Each row comes from the steps of one walk. Every step used is in the known rows, and no mark comes twice. Write the walk behind each row, first mark first.
Known rows:
X-D-N-V: [-0.94  0.41 -0.76 -2.04  0.39  1.38  1.79 -0.95 -2.74  1.75 -2.67  0.89
  1.07 -0.19 -3.94 -1.59 -1.71 -0.14 -1.54  2.13  1.89 -1.54]
V-D-X-T-N-Z: [-0.48 -1.49  0.14  0.09 -0.74  3.34  1.82  1.16 -4.62  3.25 -1.08  1.73
 -0.86 -3.32 -0.49 -0.43 -2.19 -3.25 -1.56  1.76 -2.86  0.76]
D-N: [-0.19  0.24 -1.44 -0.70  0.64  1.34  1.79 -1.63 -2.88  3.16 -0.87 -0.01
  0.11  0.20 -3.39 -0.61 -1.17 -0.85  1.45  0.48  0.31  0.67]
D-X-T-N-V: [ 0.70 -0.90  0.13  0.25  0.35  1.24  2.66  1.20 -3.81  4.00 -1.91  0.57
 -0.77 -2.16 -2.50 -1.55 -3.53 -3.79 -2.20  1.73  0.87  0.86]
Z-V-T-D-N: [-0.48 -1.18  1.57 -2.67  2.20  3.39  1.27 -1.47 -1.32  1.21 -1.72 -2.04
 -0.41  0.02 -2.49  0.22 -2.16 -0.64  0.19  2.36 -0.70 -0.68]
N-V-D: [-0.03  0.61 -1.22 -0.83  0.13  1.37  0.08 -0.78 -2.65  1.74 -1.83  1.43
 -0.46 -1.00 -4.10 -0.19 -2.22 -1.89  1.03  1.05  1.02 -3.02]
Z-V-D-X-T: [ 0.42 -1.91  2.02  0.44  3.68  3.63  1.23 -2.40 -3.60  2.43 -1.32  2.64
 -0.66 -2.44 -2.69 -0.98 -3.62 -1.76 -0.51  0.47 -1.70  0.07]
X-T: [ 2.50 -1.92 -1.33  0.32  2.17  1.04  2.09 -1.25 -2.77  3.19 -0.19  0.85
 -1.54 -1.63 -3.30 -0.94 -2.79 -2.76  1.59  0.00  0.28 -0.17]
N-Z: [ 0.65 -0.65 -1.82 -1.77 -0.24  1.71  1.26 -0.10 -3.29  2.37 -0.10  0.59
 -1.05 -1.08 -3.59 -0.13 -1.69 -2.68  2.18 -0.51  0.00 -0.96]
D-X: [-0.08 -0.74 -1.06  0.10  0.84  1.38  1.52 -1.70 -2.85  3.65 -0.46  1.71
  0.12 -1.29 -4.06 -0.74 -3.62 -2.45  1.40 -0.74 -0.33  1.51]
X-T-D-N-Z-V: [-0.01 -1.14  2.24 -2.05  2.21  3.18  2.39 -0.07 -3.64  2.13 -0.51 -0.22
 -1.60 -1.18 -1.33 -0.19 -1.37 -1.69 -1.54  2.55 -1.54 -1.07]
Z-V-T: [ 1.63 -2.21  0.36 -2.27  2.93  3.20  0.89 -1.72 -1.80  1.16 -1.79 -1.26
 -0.70 -0.82 -3.98 -0.53 -3.09 -1.75  2.25 -0.16  0.93 -1.00]
Z-V: [ 1.05 -1.00  0.26 -1.18  2.68  2.49  1.05 -1.69 -2.32  2.62 -1.30  0.08
 -0.92 -1.01 -4.43 -0.94 -2.51 -1.61  1.78 -0.29  1.37 -1.00]
X-D-N-Z: [-1.08 -0.50 -1.09 -2.55 -0.39  2.67  2.04 -0.63 -3.55  1.56 -1.45  1.23
  0.76 -0.70 -2.73 -1.05 -0.74 -0.25 -0.53  1.37 -0.58 -0.66]
T-N-X-D: [-0.31 -2.52 -2.77 -2.46 -1.17  2.03  2.41  0.43 -2.55  3.58 -2.56  0.16
  0.26 -1.99 -2.36 -1.45 -2.29 -2.10 -2.08  2.24  0.94 -1.28]
T-N-V-Z: [-0.34  0.75 -1.29 -1.55 -0.46  1.67  0.41  1.60 -2.13  3.79 -2.58  0.34
 -1.83 -1.34 -4.68 -1.99 -1.42 -3.50 -0.18  2.17  1.56 -0.61]
V-D: [ 0.07 -0.52 -1.63  0.00  0.51  2.00  0.24 -1.80 -2.27  2.32 -0.88  1.35
 -0.56 -1.51 -3.53 -0.22 -1.97 -1.48  2.29  0.40 -0.63 -1.52]
V-D-N: [-1.19  0.42 -1.06 -0.32  0.19  2.38  0.70 -1.93 -2.99  2.39 -1.28  1.00
  0.36 -0.24 -2.72 -0.15 -0.74 -0.24  1.14  1.36 -1.04 -0.35]
Z-V-T-D-N-X: [-0.82 -1.96  0.38 -4.55  1.25  3.16  1.70 -1.36 -2.23  1.75 -1.93 -1.92
 -0.12  0.30 -1.93  0.70 -2.30 -1.52 -1.21  2.56 -0.25 -1.66]
V-T-D: [ 0.84 -1.93 -1.24 -1.65  0.60  1.83  0.93 -0.79 -0.64  1.60 -0.55 -1.16
 -1.00 -1.04 -3.07  0.45 -3.28 -2.55  2.03  1.36 -0.82 -1.03]
N-Z-V: [ 0.64 -0.78  0.47 -2.45  1.62  3.00  1.08 -0.36 -3.44  1.94 -0.91  0.20
 -1.26 -1.24 -3.89 -0.40 -1.77 -2.06  1.45 -0.60  0.48 -1.60]
D-N-V-Z: [-1.10  1.92 -0.88 -2.16  0.69  1.43  0.58 -0.74 -2.85  3.00 -2.05  1.28
 -0.82  0.43 -5.13 -1.63 -0.84 -1.92  0.08  1.62  1.17 -0.35]
X-V-D-N-Z: [-1.08  0.36  0.53 -1.64  0.25  3.09  0.46  0.16 -4.68  1.70 -0.87  1.29
  0.32 -0.88 -2.49 -0.91 -0.39  0.05  0.80  1.41 -0.85 -0.88]
T-D: [ 0.33 -0.74 -1.29 -0.33  0.49  0.99  1.15 -0.85 -1.12  2.93  0.03  0.17
 -1.27 -1.47 -3.43  0.00 -2.70 -2.42  1.48  1.22 -0.45 -1.14]

Which walk is each row?
[-0.70 -0.65 -1.33 -1.18  0.72  2.05  2.11 -1.92 -2.31  2.32 -1.75  1.08
  0.95 -0.49 -3.35 -1.66 -1.40  0.33 -0.35  1.52  0.22 -0.06] : X-D-N
[-1.00 -0.50 -0.79  0.48  0.53  2.29  0.55 -2.21 -2.98  2.77 -0.80  2.68
  0.28 -1.65 -3.33 -0.30 -3.19 -1.87  1.15  0.06 -1.82  0.41] : V-D-X
[ 0.35 -2.00  1.18 -3.65  1.36  3.74  0.81  0.08 -1.79  0.46 -0.90 -1.45
 -1.46 -1.40 -2.55  0.62 -2.65 -2.55  0.96  1.28 -1.05 -2.25] : N-Z-V-T-D
[ 0.82 -0.76 -0.42 -0.04  0.04  1.89  1.27  1.16 -3.18  2.85 -2.41  0.33
 -1.40 -2.45 -1.92 -0.90 -1.93 -2.83 -1.23  2.94  0.66 -2.11] : X-T-N-V-D
[ 0.96 -0.44 -0.59 -1.02  2.50  2.07  0.02 -0.47 -2.25  3.25 -0.80  1.94
 -1.45 -1.47 -5.87 -2.95 -2.15 -2.01  2.25  0.37  0.76  0.38] : X-V-Z
[ 0.65 -0.73 -0.35 -0.02  1.58  2.36 -0.04 -0.94 -2.77  2.25 -0.89  1.60
 -0.26 -1.84 -4.01 -1.53 -2.48 -0.62  2.17  0.62  0.23 -1.35] : X-V-D
[ 1.33 -0.78 -1.35 -2.41  0.66  1.22  0.82 -0.44 -1.97  1.17 -1.87 -0.94
 -0.42 -0.28 -4.36 -0.28 -3.14 -2.84  1.88  0.34  2.06 -1.91] : N-V-T
[ 0.14 -3.94 -0.49 -4.43  0.87  4.20  1.99  0.12 -2.06  1.68 -3.78 -1.55
  0.25 -1.75 -2.07 -1.27 -2.87 -1.60 -2.33  2.50  1.24 -1.83] : Z-V-T-N-X-D
[-1.59 -0.31 -2.19 -2.23 -0.59  1.94  1.25 -1.92 -3.85  2.90 -1.51  1.10
  0.57  0.10 -2.23  0.30 -0.98 -0.99 -0.17  1.57 -0.78 -1.54] : V-D-N-X
[ 0.69 -1.89 -1.63 -2.06 -0.23  1.58  1.79  1.49 -3.53  4.46 -1.61 -0.61
 -0.38 -1.60 -2.76 -1.70 -2.27 -2.47 -0.46  1.44  2.16 -0.55] : T-N-X-V
[ 1.73 -2.06 -0.82  0.22  1.81  0.99  1.95 -0.69 -1.67  3.18  0.31  0.53
 -2.02 -2.06 -2.62 -0.35 -3.13 -2.97  0.63  1.62 -0.85 -0.93] : X-T-D
[-1.68  0.69 -0.92 -1.63 -0.80  2.85  0.68 -0.77 -4.18  1.80 -0.89  1.07
  0.07 -0.53 -2.08  0.31 -0.05 -0.71  0.87  1.25 -1.81 -1.07] : V-D-N-Z
[-0.86 -0.53  1.02 -0.41  2.10  2.33  0.32 -0.27 -1.83  3.69 -0.38  2.85
 -1.11 -2.15 -4.96 -2.21 -3.71 -2.46  0.25  1.53 -1.47  1.52] : T-D-X-V-Z
[ 1.10 -2.13  0.30 -1.05  2.15  2.34  1.08 -0.88 -2.85  2.09 -0.99  0.53
  0.61 -1.36 -4.05 -1.54 -4.41 -1.83  1.76 -0.41  0.12  1.79] : D-X-V-T
[-1.88 -0.61  1.82 -1.39 -0.26  4.78  0.97  0.80 -4.23  2.53 -2.15  0.99
 -0.20 -2.68 -1.57 -0.38 -1.86 -1.91 -1.31  1.40 -1.96 -0.09] : T-N-Z-V-D-X
[ 1.12 -0.40 -0.70 -0.89  0.90  1.73  1.28  1.64 -2.61  3.85 -2.24  0.65
 -2.52 -1.99 -3.77 -2.29 -1.78 -4.09 -1.15  2.73  1.22 -0.33] : X-T-N-V-Z
[ 1.25 -1.80 -1.86 -2.22  1.20  1.00  1.44 -0.35 -3.59  3.64 -0.71  0.70
 -0.37 -0.97 -4.12 -1.33 -2.89 -2.19  0.99 -0.05  2.03 -1.19] : N-X-V
[ 0.62 -0.84 -0.71 -2.56  0.26  1.13  0.69  0.01 -1.06  1.06 -1.55 -1.29
 -1.02 -0.83 -3.59  0.36 -3.62 -3.07  0.92  1.97  0.88 -2.66] : N-V-T-D
[ 0.13  0.88 -1.38 -1.96  0.98  1.18  0.03 -0.36 -2.14  2.91 -1.75  1.70
 -1.75 -0.73 -6.07 -1.60 -2.10 -3.27  1.26  0.72  1.44 -1.40] : N-V-Z
[-1.37 -0.56 -1.90 -2.56 -0.57  1.02  2.13 -0.98 -2.72  3.67 -0.67 -0.26
 -0.24  0.20 -2.26  0.59 -1.82 -1.96 -0.84  2.38 -0.48 -1.12] : T-D-N-X
[-0.41 -1.03  0.84 -3.23  0.26  2.85  1.10  1.06 -2.97  0.94 -0.64 -1.39
 -0.17 -0.55 -1.96 -0.34 -1.73 -0.96  0.62  2.32 -1.08 -0.45] : X-V-T-D-N-Z
[-1.71  0.55 -0.08 -0.10 -1.36  2.27  0.78  0.72 -3.46  3.22 -2.74  1.27
  0.27 -1.99 -2.61 -0.61 -2.76 -2.52 -1.50  2.09  0.01 -0.34] : T-N-V-D-X
[ 0.84 -1.77 -2.12 -1.90  1.12  1.00  3.03 -1.52 -4.27  3.78 -0.76  0.45
 -0.43 -0.21 -1.98 -0.51 -1.75 -2.31 -0.88  1.09  0.35 -0.18] : D-N-X-T
[ 1.39 -2.79 -1.93 -1.52  1.03  0.66  2.44 -0.59 -2.43  3.63  0.02  0.51
 -1.75 -1.70 -2.10  0.10 -3.26 -3.98 -0.81  1.79 -0.56 -1.96] : N-X-T-D
[-0.65  0.17  0.21 -0.45  1.25  2.65  0.46 -1.12 -3.47  2.39 -1.33  1.05
  0.59 -0.63 -3.11 -1.52 -1.09  0.70  1.02  1.44 -0.12 -0.27] : X-V-D-N
[-0.84 -1.65 -1.85 -3.88 -0.52  1.89  1.85 -0.99 -2.18  2.23 -1.15 -1.59
  0.00  0.36 -1.80  0.92 -2.22 -2.15 -0.49  2.51 -0.88 -0.97] : V-T-D-N-X
[ 0.05 -1.18  0.63 -1.88  1.47  2.34  1.23 -0.25 -1.91  1.59 -0.91 -1.48
  0.11 -0.41 -2.57 -0.93 -2.45 -0.48  0.82  2.47 -0.28  0.14] : X-V-T-D-N
[-0.44  0.51  0.30 -1.42  1.55  1.33  1.26 -0.07 -2.30  2.91 -1.45  1.26
 -2.08 -0.73 -3.63 -1.39 -1.62 -2.80 -1.83  3.84 -0.59 -0.81] : X-T-D-N-V-Z
[-0.17 -1.75  0.57 -2.17  2.59  3.26  1.84 -2.20 -4.53  2.59 -1.91  1.02
 -0.48 -0.78 -1.49 -0.32 -1.48 -1.03 -1.94  1.99 -0.60 -1.83] : Z-V-D-N-X-T
[-0.54 -0.51 -2.64 -2.63 -0.22  1.10  2.20 -1.55 -3.72  3.76 -1.11  0.09
  0.39  0.52 -2.89 -0.19 -1.41 -1.67  0.02  0.72  0.68 -0.38] : D-N-X
[-1.60 -0.58 -0.08 -2.87  1.24  3.42  1.10 -2.29 -3.91  2.51 -2.29  0.67
  0.39  0.05 -2.38  0.11 -1.05 -0.37 -1.03  1.61 -0.04 -2.02] : Z-V-D-N-X
[ 0.14 -0.95  0.65 -2.15  0.16  3.49  1.55  1.54 -3.51  2.87 -1.76 -1.18
 -1.21 -1.83 -2.42 -0.80 -1.04 -2.33 -0.01  1.06  0.65 -0.82] : T-N-Z-V
[ 0.35 -1.53 -1.43 -1.85  0.83  2.01  0.39 -0.79 -3.67  2.75 -1.13  1.71
 -0.07 -1.50 -3.48 -0.99 -2.59 -1.53  0.77  0.83  0.63 -2.34] : N-X-V-D
